Every row comes from one small tree of marks. Brackets hold a mark, then the marks that hang from it, in alphabetical order. Every link used is in the known rows. Which tree was each row made from?
Known rows:
(funuba bodag gikeg vudup (zupo (valup ketam))): [  7 -18   8 -12 -23 -19  12   1   2  10  15 -24  -6   3  -4  25  -9 -15
  -3   9   4  57  -6 -17   2  14  28  -2  16]
(bodag (funuba gikeg vudup zupo) valup): [  6  -7  -1  18 -29   6  14   0  -8   6  26 -28 -21  -4 -18  -4   3 -14
  -8  -9   2  24 -16   4   5 -14   5  12   7]
(pozamug (lero (valup gikeg (ketam fefu) zupo))): [  3   0  -7  -4  10  -7  -8   2   0  -5 -16   2  -3   5   5   3   6   3
   3 -10   1  -5   6   7   5   5   9  -3  -1]
(bodag (valup ketam lero)): [ -1  10  -4  11  -1  -1  -5  -8  -9   4   7   2  -4   7  -2 -22   4   8
  -7  -2  -5 -18  14   4  10  -9  12   2  -3]
(fefu (soninim (valup (gikeg (funuba bodag vudup)) zupo))): [-4  9  8  6 -2  2 13 11 -5 -4 11  0 -1 -2 -7 10 -4  2  7  1  6  8  3 -2
 -2 -8 -6 13  2]
(gikeg (funuba (bodag (valup (ketam fefu))) vudup zupo)): [-12  -6  -1   5 -28 -12  12   8   2   6   3  -7  -4  -3   3   5   1  -8
  -3   3  -5  23 -10 -11  -6   0  12   1  14]
(ranu valup): [  9  17   3  14  -3  -8   2  13  -6   2  -5 -10 -14   1  -7  -6  -2   2
   1  11  -7 -29  11  -2   9 -13  14  -1  -4]
(lero (valup ketam)): [  8   8  -4  13  -2  -8   9  -2  -9  -4  -3   6  -5   5   0 -11   0   8
   6   3  -5 -12   9  -2   8  -6   9   8  -2]
(ranu (funuba bodag gikeg)): [  1  -6  -3  -9  -7  -9   1  17   5  10   2 -10 -17  -3  -7  23  -5  -5
  -2   8  -2   0 -11 -12   0  -8  10  -5   1]
(lero pozamug): [-13  12  -1  -2  -2 -11   0   6  -4  -9   1   1 -12  10  -5  22 -10  13
  11  -2   9 -20  -1 -13  -1  -7   1   3 -22]
(pozamug (lero (valup (ketam fefu)))): [ -4   3  -5   2   0 -12  -1  13  -6  -3 -23   1 -13   7   7   0   6  10
   5  -5  -1 -12  11  -1   7  -1  16  -3   0]
(gikeg funuba): [ -9   9  -7  11 -13  -4   8  18   1   1   0  -8  -8   0   9   8   4   4
   7   3  -5 -16  -3  -5  -7  -4   0   1  -4]
(bodag (funuba gikeg) valup): [  5   0  -6  22 -18  11   8   0  -8   7  10 -20 -22   1 -16 -16   2  -6
  -7  -8   2  -5  -9   9   6 -20   2  15   2]
(ketam fefu (valup gikeg (lero pozamug))): [ -1  -1   1  -8   7   6  -9  -8   5  -3 -39   8   2  -4   5 -21   0   5
  -3   3   0 -26  -6   5   2   1  -6 -14   2]
(soninim (valup gikeg (ketam fefu) lero zupo)): [ -4   1   5 -10  18  10 -15 -22   4   0  11   8  15   2   1 -18  -1  -2
 -11  -7  -3  -7   4  10   0  10   5  -5  -4]
(zupo (valup (gikeg funuba) (ketam (fefu soninim)) (lero pozamug))): [  8 -11  -3  -3   9   4  -5  -4   5   8 -11   6   8  -4   8   6   2   5
   4  11  -3  -3  10  -2  -9   5 -12  -8  -2]
(pozamug (lero (valup gikeg (ketam fefu)))): [  3  -2  -5  -2   7  -7  -6   9  -4  -1 -21   2 -10   6   5  -1   9   8
   5  -8   0  -9   9   5   6   5  11  -3   2]
(fefu (soninim (valup gikeg ketam (lero pozamug) zupo))): [ -6  10   6  -2  14   4  -1   1  -5  -7  18  11   6   3  -5   9  -6   7
   4   0   6  -5   8  -3   0  -3 -14   7 -12]
(zupo (valup gikeg (ketam fefu))): [ 13  -4   0   0   2   5  -6 -12   6   2 -15  -8   1   1   4 -12   1   6
  -1   8  -2 -14   6   1   2  -3   6  -2  -3]
(ketam (fefu soninim) (valup (lero pozamug) zupo)): [-16  14   2  -4   4   0   1  -2   6 -16 -33  10   5  -7   6  -6  -7   2
   0   9   5 -21  -5  -6   1 -13 -17  -9  -9]
(ketam (fefu soninim) (valup gikeg zupo)): [ -3  10   4  -3   2  10  -1  -7   9 -16 -34   1   6  -6   1 -18  -2   0
  -3   6   6 -25 -12   2   6 -13 -16  -1  -3]
(pozamug (lero (valup (gikeg funuba) (ketam fefu) zupo))): [  1  -4  -8  -2   7  -7  -6   6   1  -2 -15   4  -1   3   7   5   9   0
   3  -9  -2  -3   5   6   0   8   5  -4   1]
(ketam (fefu soninim) (valup (gikeg (funuba vudup)) zupo)): [ -4   3   3   1  -6  10   3  -4  11 -10 -29   1   9 -12   2 -14   3  -5
  -3   7   1 -14 -14   3   0  -9 -21  -2   4]
(valup (gikeg (funuba vudup)) (ketam (fefu soninim)) lero zupo): [ -4  -5  -8 -15  15  11 -24 -18  18   1  14  14  24 -10  11   9   6  -8
  -7   1  -4   8  -5   8  -7  20 -30 -11  -8]
(soninim (valup (gikeg (funuba bodag)) ketam lero zupo)): [  0  -4   1  -7  13   5  -9 -13   2   8  21  11  19   2   4 -11  -3  -5
  -9  -7  -8   6   6   8  -6  14   6   0   6]
(valup (gikeg (funuba bodag vudup zupo)) ketam (lero pozamug)): [  1 -19  -8 -21   8  -5 -19  -6   8  12  23  19  17   0   7  20  -2  -3
  -1  -1  -7  23  -4  -2  -9  28 -12  -9   1]
(zupo (valup (ketam fefu) lero)): [  4   3  -3   2   2  -2  -3  -6   3   3 -17  -6   0  -2  13 -10   0   7
   0  13  -5 -13  15  -4   0  -4  11  -9  -4]

Write each row's tree:
[  5  -1   2 -10   4  -5  -2   1   2  -7   3  -6   2   1   5  13  -3   0
   4   6   6   9  -2 -11  -2   1  -1  -9 -11] : (funuba (zupo (valup gikeg (ketam (fefu soninim)) (lero pozamug))))
[ -3  11   9   5   4   7   5   8  -9  -5  11   3  -3   4  -7  -3  -3  12
   5   3   5 -13   8  -4   6 -10  -7  13  -7] : (fefu (soninim (valup gikeg ketam)))
[  1  -8   5 -13  -1  -7   2   4   0   1   9 -15  -1   5   1  25  -4  -8
   0   8  10  20  -4 -17  -1   9   1 -14 -11] : (funuba gikeg (zupo (valup (ketam (fefu soninim)) (lero pozamug))))
[  2  -7   3  -4  10   8  -5  -4  -5  10  21   7  11   2   4 -14   3  -1
  -5  -5  -9   1   6   5  -4  13   7  -4   5] : (soninim (valup (gikeg (funuba zupo)) ketam lero))
[  7  -8  -4  16 -21   7  10   1  -9  11  27 -23 -18  -6 -13  -2   6 -15
  -9 -10   0  30 -11   8   3  -7   3   4  10] : (bodag (funuba gikeg vudup zupo) (valup lero))
[ 11  -9   6  -5 -19 -18  14   5   2   2   3 -19  -9  -3  -2  17  -6  -7
   5   4   3  48  -5  -8  -1   3  28   2  17] : (funuba bodag vudup (zupo (valup gikeg)))
[-15  12   6   0   3   8   3   5   4  -8 -18   0  -6  -4   0  -2   2   4
   1   4   8 -14  -3  -2  -4  -8 -10  -4  -8] : (ketam (fefu (soninim (valup (gikeg funuba) lero zupo))))
[-11  15   3   3  -3   3   5   8   2  -9 -43   3  -5  -7   9 -21   0   9
   0  13   1 -27   0  -4   6 -16  -8  -9   0] : (ketam (fefu soninim) (valup lero))
[  6 -10  -6  -2  -2 -14   1  15  -5   5  -8   1  -6   4   6  10   7   1
   6  -8  -4  16   6   2   2  11  15  -1  12] : (pozamug (lero (valup (gikeg (funuba bodag vudup zupo)) ketam)))
[ -8   0  -5  12 -24 -11  14   8   1   7   2  -7  -6  -3  -1   7   1  -5
   1   1  -6  15  -2  -3  -7  -3  11   8  14] : (gikeg (funuba (bodag (valup zupo)) vudup))
[ 10  -6  -8  10 -11  12  -5 -12  -2   2  25  -7  -6   0 -10 -25   1  -6
 -11 -11  -3   0 -16   9   8 -16  -5  15  -1] : (bodag (funuba zupo) (valup gikeg ketam))
[ -8  -8 -12 -23  23   6 -32 -25  20   0  11  23  27  -2  10  14  -1  -6
  -7  -4  -2  -4  -9   3 -12  24 -29 -15 -17] : (valup (gikeg funuba) (ketam fefu) (lero pozamug) zupo)
[  0   3   3  -2  -3   9  -3  -7   7  -6 -42  -2  -2  -3   3 -32   2   4
  -4   4  -1 -32 -10   5   8  -8   1  -6   4] : (ketam fefu (valup gikeg))
[-5  2  9  2 -4  1 10 12 -7 -1 16  3  0  1 -5  5 -4  4  5  4  3  9  3 -7
  1 -5 -5 12  3] : (fefu (soninim (valup (gikeg (funuba bodag vudup zupo)) ketam)))
[ -4   6   6   2   6   6   6  13  -7  -1  17   5   2   0   0   3   0   6
   5   4   2   0   6  -4  -1  -3 -11   5  -3] : (fefu (soninim (valup (gikeg (funuba zupo)) ketam lero)))
[ -4  13   7   1  12   4   5   8  -7  -8  12   6   0   1  -7  13  -5   6
   9  -2  10  -2   7  -1  -2  -6 -12   7 -10] : (fefu (soninim (valup gikeg (lero pozamug) zupo)))
[ 18  -8  -1   9  -8  -1  10   4   2   9 -10 -14  -4  -4   3   4   3   1
   8   6  -3   9   7   4  -6  -1  11   3  12] : (zupo (valup (gikeg (funuba bodag vudup))))
[  0 -11 -12 -18  17   2 -27 -21  13   4  33  19  28  -3   7  24   0  -7
  -4  -7  -7  12  -3   6 -11  27 -24  -7 -12] : (valup (gikeg (funuba vudup)) ketam (lero pozamug) zupo)
[ -6  -2   5 -13  20   8 -16 -23   3   0  13  14  16   5  -3  -9  -5   0
  -8  -9   0  -5   2   5  -3  12   1  -5  -8] : (soninim (valup gikeg (ketam fefu) (lero pozamug) zupo))
[ -8  -7   3 -11  17   8 -13 -19   4   4  13  16  19   2   1  -6  -3  -4
  -8  -8  -3  -3   1   4  -9  14  -4  -6  -4] : (soninim (valup (gikeg funuba) (ketam fefu) (lero pozamug) zupo))
[19 -4 -4 11  0 -6 15  7 -6  1 -8  3 -5  0 -1  1  3 -2 10 -2 -2 11 -1  4
 -3  3  5  6 13] : (lero (valup (gikeg (funuba bodag zupo))))
[  3  -9   4   1 -18 -10   9   0  -7  18   6 -15 -16   3 -14  11  -2  -8
  -4   0   5  38   5   2   6  10  26   2  22] : (funuba (bodag (valup lero)) gikeg vudup)
[ -5   6   2  -9  12   7  -6  -8   9 -13 -31  13  10  -7   3  -7  -4   0
  -1   5   6 -17  -8   2   1  -5 -23  -9  -6] : (ketam (fefu soninim) (valup gikeg (lero pozamug) zupo))
[ -4  10   9   7  -1   5  14  19  -9  -5  10  -3  -6   1  -6   6   0   5
   9   2   7  -2   2  -5  -1 -10  -8   9  -3] : (fefu (soninim (valup (gikeg (funuba zupo)))))
[  0  -1  -7  -1   7  -6  -3   9   0  -4 -14   5  -1   2   6   9   8   2
   5  -7   0  -1   5   4   1   4  -1  -1   0] : (pozamug (lero (valup (gikeg funuba) (ketam (fefu soninim)) zupo)))
[20 -6 -3 12 -5 -6 17  6 -6  2 -4  1 -5 -2 -3  4  5 -3 10 -3 -3 18 -1  5
 -3  5  6  6 16] : (lero (valup (gikeg (funuba bodag vudup zupo))))
[-11  22   8   9   0   0  13  12  -8 -13   9  -4  -6   2  -6   6  -6   7
   7   2   9 -10   7  -7   3 -18  -3  12 -12] : (fefu (soninim (valup zupo)))
[ -2  -4   3  -4   6   5  -6 -14   2   4  20   7  16   5  -1 -13  -5  -5
  -8  -7  -6   0   0   4  -3   7   7   8   3] : (soninim (valup (gikeg (funuba bodag)) ketam zupo))
[  8  -6  -2  10 -10   5  -2 -10  -5   7  17  -3   2   4  -8 -16   8  -1
  -8  -6  -5  -2   0   6   5  -2   5   7   5] : (bodag (valup (gikeg (funuba vudup zupo)) ketam))
